Each row comes from the steps of one path. Every step used is in the known rows, and no mark comes twice. Write the path behind each row, first mark first.
Known rows:
gadepes -> kekeb -> fibom -> soro:  28  -2  15   3   5 -16 -23  -9  16  15  13  20  -9 -13   2   0  -4  33  10  -5   2 -21  22
soro -> gadepes:  27  18  -2 -34  10 -16  22 -29  -6   9 -10  -2 -25  -2   5  -3 -13  20 -30  17   3  26   2
fibom -> soro:  19 -18   8   7  -1 -16   3 -18  -4  15   7  23  -7 -10  -8   8 -19   7  -6  -6  -3 -16  14
dezerun -> fibom -> gadepes -> soro:  47  -6 -16  -5  -5  -4 -15 -14  -2 -10  -1 -18  -9   2 -16   3  -1 -15  -5 -27  15  17   3
fibom -> dezerun -> gadepes:  13   1  -9 -23   1  -6   4  -5   8   2 -18  -8   6   2   2  26 -20   0 -10 -10   2 -11  12
kekeb -> gadepes -> tidom:  -7 -24  -6  10 -29 -16  -5  15 -16 -19  11  14   3  -5  30  21  13  11 -35  20   4   1 -18
tidom -> fibom -> dezerun:   5 -19  33 -12  16   5  16  -5  16   0  -1  15  20 -23   6   3 -23 -10  -5  13   1   1   9
kekeb -> gadepes -> dezerun -> fibom -> tidom:   3  16 -15  21 -12  -4 -11  37 -15 -19   0  -6  25  -8   7  -8  -3   5  -2  -8 -14  34  19
kekeb -> gadepes -> tidom -> fibom -> dezerun:  -5 -28  31  -2   1   2   5   5  11  -6   9  15  18 -27  19  13 -12  -4  -8  28  -2  -4  -1
kekeb -> fibom:  27  19  16 -26  -2  -2  -2  19  12  -7  -7   7   1  15  15 -13   2  22   7  -2  21  18   9
fibom -> gadepes:  30 -14  19 -13  -5  -4  12 -22   3 -27 -16   8   2 -18  -9  -1  15   2 -16  -5 -13   6  12
soro -> fibom -> gadepes:  34   4  25 -13   1   3  29 -27  12 -25 -19  19  -5 -16 -18 -24  19  -9 -24   2 -10  13  20
dezerun -> fibom -> soro -> gadepes:  33  26   0 -23   8 -10   7 -30   0  18   4  -8 -40  -8   2  -5 -23  21 -16  11  -6  20   8
gadepes -> dezerun -> fibom -> soro:  16  -6 -14  13  -8  -2 -13  -3  -5  19   7   9  -3 -12  -6  10 -19  -7  -5  -6  -2   0  14
dezerun -> gadepes -> soro:  34   1 -45 -17   0 -17 -10 -13 -15  17  -6 -18  -6  16 -16  19 -15 -12  -8 -26  22  -2  -7
soro -> gadepes -> kekeb:  25   7 -11 -12  27 -27  -7 -40   6   9   4   8 -10 -23   9   2   0  36 -47   0   3   2   9
dezerun -> fibom -> soro -> gadepes -> tidom:   1   0 -14  -3 -17 -24  -7 -18  -6  12  20   6 -20 -26  20  10  -6  10 -25  32  -4   8  -5
tidom -> fibom -> kekeb -> gadepes:  23   7  27 -12  10   9  11  25  -7 -15   5   2   1  10  12  15  20  29  -6   9 -18  15 -13
fibom -> dezerun:  11 -30  28   2  -1  -6   4   1  18  -8  -8  17  17  -6  12  18 -21  -3 -10   0  15  -1  25
tidom -> fibom -> soro:  13  -7  12  -8  16  -5  14 -24  -6  24  14  20  -3 -27 -13  -6 -22   0  -1   8 -17 -14  -3
gadepes -> soro:  34 -16 -25  -2   0 -18  -7 -10 -13  11   2  -2   0  13 -11  11 -14 -13 -12 -21  30   7  -3
dezerun -> gadepes -> fibom:  29  21 -30 -30  12 -22  -3 -11   7 -24  -8   2  22   6   7 -18  11 -12 -16 -34   9   2 -17
tidom -> fibom -> dezerun -> gadepes -> soro:  29  -6 -28 -18   7 -10 -10 -13  -4  20  -3 -18   0   4 -14  20 -21 -17   3 -15  17  -7  -3

Write each row's path:
 24  -3  24 -27  12   6  23 -28   0 -19  -9   5   4 -35 -15 -15  13  -5 -11   8 -26   9  -4
tidom -> fibom -> gadepes
 23   4   1   5  -2  -2  -5  -7   2   8  12   5 -14  -5  -2  -1 -25   2  -7 -17  -2   4  10
dezerun -> fibom -> soro
 44  -2 -11   2  -4  -3 -19  19 -10  -4  10 -17 -10  28   0  22   5   8   0 -21  17  18  -6
dezerun -> fibom -> kekeb -> gadepes -> soro
 36  22  12 -30   5 -15   4 -25   6  21   0   1 -39  -7   4  -6 -12  35   2  23  -2  10  14
kekeb -> fibom -> soro -> gadepes
  7  28  -4  11  -2  -9  -2  25  -6 -22   5  -6  20  -7   7 -23 -15   5  -4 -20 -11  39  20
dezerun -> fibom -> tidom
 40  -8  -6  -3   5  -4 -11  11 -13   4  11 -10  -5  18  -5  19   7   7   4  -8  10  10 -12
tidom -> fibom -> kekeb -> gadepes -> soro
  7 -25 -15  -6  -4   3   6 -13 -15   6 -19  15  27 -38 -17  11  19 -21 -10  27 -15   2   6
tidom -> fibom -> gadepes -> dezerun
 16  11   1  12  -1 -25  -7  24  -4 -43   4  11  34  -4  14 -29  16  12   3 -21 -12  19   7
kekeb -> gadepes -> fibom -> tidom
-12  -1  -3 -19  10  -5  20 -11 -13   9  16  15  16 -35   8 -11  -6 -14 -24  29 -10   9 -29
gadepes -> tidom -> fibom
 -1  -8   0  10 -24 -10 -13  29  -7 -19  20   5   4  -2  32  26  22  16 -21  18  -5  13 -13
dezerun -> fibom -> kekeb -> gadepes -> tidom
 24   7  -5 -11  34 -25  -9 -48   6  23  14  12 -16 -38   0  -2  -6  36 -34   8 -11 -11   6
tidom -> fibom -> soro -> gadepes -> kekeb
 15  18  22 -21  29   0  18   6   4  12  12  10  19 -13  -5   6  11   9   6  12 -23  20  -1
tidom -> fibom -> kekeb
 29  12 -10  -5  25 -23 -18 -41  10  15  14   4 -21 -27   6   1  -7  37 -38  -4  -3  -2  13
dezerun -> fibom -> soro -> gadepes -> kekeb
 37  21 -12 -32  17 -27   5 -25  10 -20  -3   9   5  -2  14 -30  11   1 -21 -11  12  22 -12
soro -> gadepes -> fibom
 12  23  14   2  -4 -17  -6  32   2 -16   0   7  22  -5  10 -24   1  26  23  -4  -7  24  28
kekeb -> fibom -> tidom
  1 -15   4   4 -21 -16   9 -16   2 -18   3  25   5 -32   6  -4  23 -11 -30  26  -7   4   4
soro -> fibom -> gadepes -> tidom
  0  17 -20  19  -8  -9  -9  29 -13 -11   1  -3  30 -14   3 -12  -8  -3  -1  -9 -11  36  24
gadepes -> dezerun -> fibom -> tidom
 17   8 -30 -11  23 -23 -15 -27   3   5  -1   2   7 -15   2  15   0  23 -42 -24   1 -18   4
dezerun -> gadepes -> kekeb
 29 -11   1   3   6 -25  -8 -19   8  -2  12  27   7 -11  -2 -12  -3  -2   0 -20   1 -16   4
gadepes -> fibom -> soro
 30  14  19  -3  -2  11  -2  37  -1 -26   5  -9  -6  25  19  19  17  30 -11  -8  -8  27  -3
dezerun -> fibom -> kekeb -> gadepes
